Each row was made from one path, in order. Every step used is in the known rows, and no mark comes twice. Write each row's path.
Known rows:
dugod/zufusut: 1.69,-1.65,0.87,0.27,3.51,-0.79,1.34,0.80,-0.12,-2.21,-1.08,2.57,-2.64,0.30,-2.69,0.98,-0.25,2.91,0.74,-1.03,-0.83,-0.31
robap/befet/foro/dusu/zufusut/lelup/nitofa: -1.34,-6.01,1.75,-0.95,0.75,3.63,-0.51,3.43,3.10,-0.49,-3.41,-0.76,-3.05,-1.31,-0.06,0.89,-2.12,2.99,-3.66,2.55,2.36,-4.35
robap/befet/foro/dugod/zufusut: -1.29,-2.83,-0.71,0.17,2.00,5.17,0.67,2.65,0.43,-3.02,-0.14,0.83,-0.64,-0.72,-1.62,2.48,1.11,5.12,-4.90,0.52,0.34,-1.51
zomovur/dugod/foro/dusu/zufusut: -4.21,-2.21,-2.20,-2.03,2.32,-2.28,-0.25,-1.60,4.44,-0.95,-0.87,3.09,-2.19,-2.08,-5.86,4.11,1.90,4.01,1.23,-0.73,-2.49,-2.78
dugod/zomovur: -0.81,-2.44,2.27,0.66,-0.74,-3.00,1.31,1.73,-2.05,-0.33,-0.74,0.36,-2.92,3.16,-1.27,1.23,1.98,2.61,0.67,-1.73,-0.48,0.58
foro/befet: -0.44,1.01,-1.56,0.08,0.28,2.70,1.31,0.36,-1.70,2.27,-0.81,0.77,-2.99,-2.25,-1.58,-0.28,0.81,-3.06,-2.03,-0.54,2.34,-0.30
robap/befet/foro: -1.43,0.75,1.77,0.01,-0.15,6.04,0.79,2.40,-1.29,-0.08,-0.76,-1.16,-0.67,-0.35,1.70,1.29,-1.60,0.34,-2.99,3.30,1.46,-0.56
zufusut/lelup: 0.03,-3.23,1.23,0.98,1.40,0.70,-0.38,0.63,-0.15,-0.26,0.13,-2.50,1.41,0.61,0.44,-1.09,-0.41,-0.38,-0.53,1.48,0.43,-1.52
zufusut/dusu/foro/befet: -1.48,4.97,-3.20,0.91,3.57,2.96,-0.52,-1.09,-0.30,3.10,-1.11,1.55,-3.22,-4.64,-5.58,-2.28,4.08,-0.05,-3.20,-1.65,0.41,-0.31
dusu/foro/befet: -0.76,3.71,-1.98,1.53,0.50,1.96,0.53,-2.57,-0.82,2.70,-1.12,0.61,-3.08,-3.24,-4.38,-1.67,2.24,-1.46,-1.83,0.07,-0.85,-0.11
robap/befet/foro/dugod/zufusut/dusu: -1.90,-0.90,-1.96,-0.66,5.58,6.33,-0.52,4.25,0.87,-1.97,0.01,1.81,-0.63,-2.18,-2.75,1.88,3.18,6.37,-6.22,-1.68,2.15,-1.56
befet/foro: -0.81,0.90,1.99,0.47,0.38,2.52,0.25,1.10,0.85,-1.09,-1.21,-2.57,0.54,0.12,0.60,2.78,-2.23,-0.13,-1.01,3.30,-0.40,-0.40
dugod/zufusut/lelup: 1.65,-4.89,1.96,1.12,4.64,-0.14,0.85,1.20,0.00,-2.14,-1.07,-0.14,-1.07,0.95,-2.02,-0.18,-0.53,2.17,0.24,0.75,-0.43,-1.83
dugod/foro/befet: -0.48,1.77,-1.22,1.20,2.41,2.71,1.51,-1.29,0.26,0.95,1.21,0.56,-2.88,-4.12,-4.33,-0.68,0.80,-2.17,-0.40,0.63,0.19,-0.45
robap/befet: -0.72,-0.37,0.10,-0.52,-0.49,3.96,0.85,1.38,-2.28,1.36,0.33,1.63,-1.51,-0.47,1.47,-1.59,0.85,0.35,-2.36,0.35,2.01,-0.23
dusu/foro: -0.56,2.70,-0.63,1.46,0.23,-0.71,-0.65,-3.23,1.05,0.47,-0.43,-0.02,-0.21,-1.39,-2.81,-1.70,1.47,1.88,0.10,0.57,-3.50,0.27
robap/befet/foro/dugod/zufusut/lelup: -1.02,-5.72,0.82,1.06,2.93,5.73,0.26,3.07,0.15,-2.74,-0.08,-1.68,0.74,0.15,-0.77,1.28,0.81,4.24,-4.96,2.09,0.72,-2.89
robap/befet/foro/dugod/zufusut/lelup/nitofa: 1.24,-6.79,0.55,0.65,0.85,5.10,-0.93,3.85,3.10,-2.59,0.76,-2.04,-0.53,-0.88,0.48,-1.84,0.00,4.95,-4.57,2.20,1.55,-3.71
dusu/zufusut/lelup/nitofa: 2.00,-5.37,1.46,0.15,0.82,-2.11,-1.08,0.52,4.67,-0.22,-2.17,-2.30,-1.93,-1.38,-0.21,-1.64,-1.89,3.17,-0.66,2.84,-0.49,-3.55
foro/dusu/zufusut: -3.26,-2.44,-0.66,-1.94,2.01,-1.53,0.59,0.42,1.45,-0.38,-4.32,3.51,-3.25,-0.68,-3.66,5.04,-0.09,2.47,-1.17,-1.93,0.35,-1.74
lelup/zufusut/dusu: 0.00,-2.18,-1.80,0.05,5.24,0.09,-1.33,2.65,0.82,-0.42,-3.39,2.32,0.09,-1.24,-1.55,-1.26,-1.18,2.52,-1.04,-0.25,3.42,-1.21

Which path is each row?
-1.59,1.20,-3.29,0.15,0.52,2.07,0.47,-2.00,1.41,1.65,3.32,0.31,-1.62,-3.68,-4.32,-1.13,3.26,-1.47,0.83,0.95,-1.03,-1.44 -> zomovur/dugod/foro/befet
-2.75,-1.66,-1.34,1.85,-2.01,-2.23,-0.63,-1.09,0.43,-0.86,0.35,-0.50,-0.68,1.44,-3.69,0.43,5.98,6.05,-2.38,-2.51,-3.46,-0.01 -> dusu/foro/dugod/zomovur
2.07,-5.00,-1.43,1.74,1.03,-0.38,-2.28,-0.32,5.01,-2.48,0.80,-1.36,-0.17,-1.49,-3.04,-4.06,2.32,5.76,-2.16,0.12,-2.26,-3.08 -> dusu/foro/dugod/zufusut/lelup/nitofa
-1.47,-0.68,-2.06,-0.35,5.94,3.40,-1.29,3.13,2.50,-2.84,-0.16,0.54,0.41,-1.75,-3.95,2.89,2.63,6.15,-4.42,-1.96,0.80,-1.42 -> befet/foro/dugod/zufusut/dusu
-3.56,-0.59,-2.38,1.12,0.89,-1.40,-1.43,0.27,1.07,-0.26,0.57,0.11,-0.61,0.17,-4.83,-0.10,7.37,7.19,-3.46,-4.12,-2.13,-0.04 -> zufusut/dusu/foro/dugod/zomovur
2.40,-4.57,0.93,0.78,-0.69,0.09,-1.65,1.34,2.91,-0.29,0.97,-2.88,0.13,-0.42,1.45,-3.91,-0.72,0.69,-0.22,1.70,0.91,-2.50 -> zufusut/lelup/nitofa
-2.39,-4.01,-0.68,0.60,-2.18,-1.77,0.16,1.64,-0.36,-1.12,0.86,-0.60,-0.39,2.46,-1.39,1.76,4.69,4.40,-2.42,-3.09,-0.58,-0.12 -> foro/dugod/zomovur
-3.09,2.11,-4.97,0.57,1.59,1.72,-3.12,-1.65,3.27,0.11,1.55,-0.20,2.75,-3.20,-4.13,-1.44,6.28,5.15,-4.69,-2.74,-1.80,-0.67 -> zufusut/dusu/foro/dugod
-2.43,-0.92,-5.37,1.07,2.77,0.74,-3.37,-0.79,3.45,-0.69,-1.36,1.05,2.75,-2.96,-4.17,-2.09,3.59,5.77,-4.29,-1.03,-0.32,-1.66 -> lelup/zufusut/dusu/foro/dugod
-1.21,0.21,-1.81,-0.29,0.32,-0.78,-0.86,-2.63,3.61,-0.75,4.30,-0.19,1.45,-1.61,-2.71,-0.99,2.46,1.71,3.08,1.52,-3.76,-1.25 -> zomovur/dugod/foro
-3.85,-5.31,-0.86,-1.10,3.41,-1.45,-0.61,-0.96,4.10,-1.00,-0.64,0.30,-0.26,-1.14,-4.81,2.75,1.76,3.15,0.86,0.98,-1.99,-4.14 -> zomovur/dugod/foro/dusu/zufusut/lelup
-3.50,-4.88,2.15,-0.42,3.62,1.04,0.21,1.91,1.95,-1.40,-4.52,-1.34,-1.15,0.17,-2.56,5.47,-2.36,1.99,-2.50,2.16,0.46,-3.50 -> befet/foro/dusu/zufusut/lelup
-0.75,-1.41,-3.37,-0.57,5.54,1.32,-1.29,2.44,2.04,-2.06,0.61,2.40,-0.08,-2.00,-4.15,0.87,4.40,6.07,-3.80,-4.28,0.91,-1.13 -> foro/dugod/zufusut/dusu
-0.30,-4.32,2.08,0.47,3.14,-1.46,0.15,-0.18,1.75,-0.10,-3.16,-2.18,-0.82,-0.62,-1.38,1.47,-1.55,2.42,-0.75,2.91,-1.14,-2.87 -> dusu/zufusut/lelup
-2.92,-5.57,0.70,-0.85,3.25,-0.73,0.02,1.14,1.28,-0.62,-3.87,0.41,-1.56,-0.06,-2.80,3.48,-0.45,2.00,-1.59,-0.04,0.74,-3.13 -> foro/dusu/zufusut/lelup
0.22,2.90,-1.38,1.10,6.61,-0.37,-0.88,-0.84,1.61,-0.83,-1.48,2.97,-2.54,-2.57,-6.33,-1.45,3.28,5.65,-0.66,-2.29,-2.51,-0.17 -> dugod/zufusut/dusu/foro
-3.95,-0.70,0.11,-1.08,0.59,3.17,0.01,2.55,0.19,-1.51,-1.74,0.86,-0.31,0.81,-1.40,4.85,-0.75,-0.71,-1.80,-0.78,1.83,-0.81 -> befet/foro/dusu
-3.23,-1.88,-0.26,-0.96,3.92,-1.48,0.59,-1.12,3.43,-1.57,-2.62,3.31,-3.37,-2.57,-5.93,4.36,0.01,3.21,0.12,-0.85,-1.70,-1.86 -> dugod/foro/dusu/zufusut
